Every row comes from one small tree of marks. The marks that hang from a mark follow it in brackets, in alphabetical order. Every link used is in the known rows. Which tree was each row made from?
In the rows, 128 means zero.
Known rows:
bilel(zile(gined nivu(zugod))): [163 158 101 151  75 110 134 163 124 116  91 107 116  83 117 136  96 133
 173 112 106 127 106 109 109 151 146 113]
nivu(miro zile(ridiz(lege)) zugod): [101 125  77 152  79 154 120 183 170 129 143 106 136 105 122 162 143 141
  86  90 101 140 135 129 114 145 193 134]
ridiz(zile(gined)): [163 174  95  99  92 103 125 115 122 114  85 104 152 105 152 116 101  80
 116 100  43 105 117  80 104 138 133 142]
lege(ridiz(zile(gined nivu(miro)))): [154 142 139 125 105 115 148 135 106 124  90 141 114 113  80  63 115 158
 169 103  52 109 133  88 139 114 118 123]
ridiz(lege zile(bilel nivu)): [175 148 156 133 102 136 138 107 137 117 117 134  77 139 116  52 168 119
 134  96 123 184 110  63 120 100 145  96]
ridiz(lege zile(gined nivu(zugod))): [166 171  86 105  69 117 132 131 134 101  94 111 132  94 140 103 143 102
 109  89 107 148 122  78 117 172 196 117]
ridiz(lege): [138 197 111 127 104 159 120 144 166 106 115 109  84 108 157 155 157 107
  91 101  99 153  94  69 113  91 151 122]
ridiz(zile(bilel)): [165 124 123 118 116 110 121 110 140 124  96 131 115 138 152  83 130  87
 131 107  81 171 109  82 105  97 102 119]
kime(zile(bilel gined ridiz)): [142 114  97 152  89  79 127 125 115 100 145 101 146 137  71 169 114  92
  95 109  66  77 140 110 137 155 149 120]
bilel(zile(nivu(miro) ridiz(lege))): [146 183 176 183 100 160 150 161 131 133 159 111  69  96  64  84 113 203
 163  83 114 107 105 114 124 104 153 101]
bilel(zile(nivu(lege))): [156 163 177 223 102 154 132 169 134 148 112 119  73  92 131  67 122 158
 184 116 115 128 102 125  81  76 102 115]
zile(nivu(zugod) ridiz(lege)): [153 164  90 134  90 130 121 158 147  81 113 126 112  86 116 144 170 126
 100  86 131 155 116  91 133 154 176 104]
domus(gined): [135 183 113 104 125 157 141 133 125 130  66 117 138 107 133 179 142  71
 113 118 109 172  90  71 101  73 110 132]
bilel(zile(nivu ridiz)): [165 155 151 174  95 131 135 150 118 111 117 111  99  99  90 113 100 150
 181 112  91 107 115 106 117 115 120 101]
zile(ridiz): [147 166  97 129 112 115 115 143 137  92 105 116 134  99 128 161 129 103
 110 101  68 112 112  98 124 122 115 130]
lege(ridiz(zile)): [133 122 102 101 107 121 104 128 138 118  79 142 131 135 165 110 125 101
 130 137  50 151 116  66 117  96 121 125]
lege(ridiz(zile(bilel))): [142  92 116 115 125 102 101 114 134 118  93 163 114 155 137  92 143 111
 132 132  74 169 111  67 131  97 105 109]
kime(zile(nivu)): [151 139 139 164  76 160 158 155 153 118 108 100 108 125 125 133 135  87
 149 125  80 154 142  99  98  68 134 125]
ridiz(lege zile): [146 181 111 104  94 150 117 118 155 123 111 110 115 121 176 104 139  91
  96  99  80 155 103  67  97 106 161 126]
nivu(lege miro zile): [110 133 141 220 101 170 131 189 168 173 125 112 108 108 141  98 143 147
 133 104  84 129 131 151  74  64 109 154]
kime(zile(nivu ridiz)): [149 129 130 166  77 134 148 152 130 103 123 101 133 119  95 142 128  97
 137 114  77 112 152 110 114 110 144 120]
zile(ridiz(lege)): [139 191 104 129 105 133 112 138 147  88 132 110 114 102 128 161 150 117
  79  89  93 115 106  80 131 128 161 118]
zugod(nivu(miro)): [161 177 124 146 142 152 178 177 144 153 104 118  89  80 116 123 117 147
 137 130  75 112 102 102 107  88  87 138]
bilel(zile(gined nivu(zugod) ridiz)): [163 148  90 154  75  91 126 158 106  98 105 109 140  79  85 143  90 142
 158 102  99  91 118 118 127 192 156 108]
zile(bilel gined nivu(zugod) ridiz): [179 122  81 142 100  64 124 140 109  73 105 137 127  97  60 139 144 126
 126  84 118 123 123 103 157 191 134 102]
zugod(nivu): [167 173 101 132 129 138 159 162 143 129  89 111 102  89 143 155 128 111
 121 149  77 117 102  77 107 107  98 125]
kime(zile(bilel gined ridiz(lege))): [138 137 102 150  82  96 122 121 121  98 173  95 128 143  69 171 134 108
  64  95  93  85 133  91 146 160 203 108]

Which tree is each row?
[162 194 136 161  81 116 133 134  98  94 146  96  96  93  58 129 105 165
 140  93 104  64 111  84 140 167 186  93]
bilel(zile(gined nivu ridiz(lege)))
[153 146 124 117 110 132 117 104 150 123 121 127  97 145 149  86 156 101
 100  97 106 174 100  64 112 106 149 105]
ridiz(lege zile(bilel))
[107  63 123 213 109 131  90 164 149 140 118 154  96 158 120 119 175 142
 127 145  99 151 127 107 123  83 114 116]
nivu(lege(ridiz) zile(bilel))
[172 164  76 129  84 108 135 160 133  90  78 119 124  80 123 153 137 104
 135 103  99 140 117  99 124 151 136 126]
zile(gined nivu(zugod))
[111 124 136 222 100 147 121 184 148 154 142 114 132 103 107 106 137 154
 120  90  77  91 142 164  96 102 119 147]
nivu(lege miro zile(ridiz))
[159 207 139 151 102 125 156 146 115  97 148 112  94  81  42 112 140 175
 116  55  94  72 120 102 154 146 162 115]
zile(gined nivu(miro) ridiz(lege))
[184 123 152 137 110 117 143 112 133 119  91 142  95 136 119  54 144 105
 167 107 100 183 121  79 112  91  95 106]
ridiz(zile(bilel nivu))
[154 198  97  98  85 121 120 108 131 110 112  96 133 112 152 118 124  95
  87  87  69 109 109  63 109 147 182 126]
ridiz(lege zile(gined))
[140 133 156 219  83 159 145 166 156 137 121 108 102 115 137  94 155 106
 140 117  98 136 137 129  78  66 124 135]
kime(zile(nivu(lege)))
[130 118 133 205  77 119 128 164 118 120 119 127 114 121  93 116 145 135
 131 133  77  90 147 107 122 108 147 124]
kime(zile(gined nivu(lege(ridiz))))
[134  90 106 166 100 114 111 142 137 111 128 118 129 146  95 157 139 106
 119 117  85 130 136 108 131 124 128 116]
nivu(zile(bilel ridiz))
[143 146 132 202 108 146 144 200 164 145 100 143  93  72 132  68 166 160
 147  81 127 168 113 151  90  84  98 136]
zile(nivu(lege miro zugod))
[182 136 154 182 110  90 133 118 105 127 108 138 107 115  97  22 151 126
 145  85 107 119 121 110 111 130 106 112]
ridiz(zile(bilel gined nivu(lege)))
[168 206 117 142  90 114 136 133 111  69 130 107 106  89  65 142 148 140
 104  76  95  76 120  73 156 166 174 104]
zile(gined nivu ridiz(lege))
[153 152 116 149 105 151 155 183 166 130  87 134  94  83 126 105 144 141
 157  89 111 182 115 124 112  91 103 133]
zile(nivu(miro zugod))
[128  57  87 156 113  90  78 147 149 138  91 181 133 135 167  63 167 122
 111 125 111 183 110 112 113 125 118 118]
nivu(lege(ridiz(zile(bilel))) zugod)
[117 140  39 132  56 115 101 160 142  91 132  92 165 104 115 209 135 105
  66  97  91  99 140 103 132 206 224 127]
nivu(zile(gined ridiz(lege)) zugod)
[171 184 140 164  85 123 145 143 108 117 105 100  93  96  92 124  87 142
 186 115  89  98 109  94 114 121 129 108]
bilel(zile(gined nivu))
[157 158 171 187 107 145 154 162 119 137 133 116  90  93  67  84  88 187
 195  94  89 102 114 134 117  98 104 108]
bilel(zile(nivu(miro) ridiz))
[165 179 144 126  90 159 140 123 146 116 104 115  94 118 144  73 154 109
 134  97  99 165 112  63 104  99 159 112]
ridiz(lege zile(nivu))
[177 144 142 209 118  74 123 139  95  96 129 137 106  99  47  84 160 153
 127  77 112  79 122 123 147 154 104 102]
zile(bilel gined nivu(lege) ridiz)
[103 113  97 176 117 131 104 200 167 144 100 164 111  91 150 104 161 167
 116 110 100 156 105 140 112  92 108 141]
nivu(lege(ridiz) miro zugod)
[164 170 100 140  96 121 156 175 138 118  92 121 111  70  95 120 129 145
 148  81  97 137 119 122 124 131 122 131]
zile(gined nivu(miro zugod))
[159  97  91 157  70 100 147 149 135 108 112 113 123 129  90 149 140  89
 132 115 113 154 143 112 120 142 155 115]
kime(zile(bilel gined nivu(zugod)))
[185 150 126 155 111  74 138 125  97  77 120 127 106 110  40 125 142 137
 142  84  98  93 125  91 162 159 117  99]
zile(bilel gined nivu ridiz)
[134 150  86 139  76 102 128 137 116  98 131  80 170 112 100 186  97  79
  90 107  43  59 144 110 121 157 162 137]
kime(zile(gined ridiz))
[148 157 115 139 119 115 109 124 143  89 144 127  93 129  97 143 164 125
  81  89 113 133 100  82 146 130 148  99]
zile(bilel ridiz(lege))
[126  97 131 216 103 139 109 160 159 144 123 124 100 142 133 111 167 116
 125 118 107 154 129 125  93  84 111 127]
nivu(lege zile(bilel))
[136  99 107 207  72 122 125 181 147 121 122 118 151  95 121 114 152 108
 114 106 112 129 148 155  91 136 153 129]
kime(zile(nivu(lege zugod) ridiz))
[169 134 164 175 134 117 156 148 123 115 131 147  80 112  42  80 150 168
 161  76 106 133 119 119 148  98  81 107]
zile(bilel nivu(miro) ridiz)
[146  94 123 181 132 124 163 174 127 157 144 123 112 124  51 129 126 161
 134 131  88  94 138 124 126 130 110 121]
zugod(nivu(miro zile(bilel ridiz)))
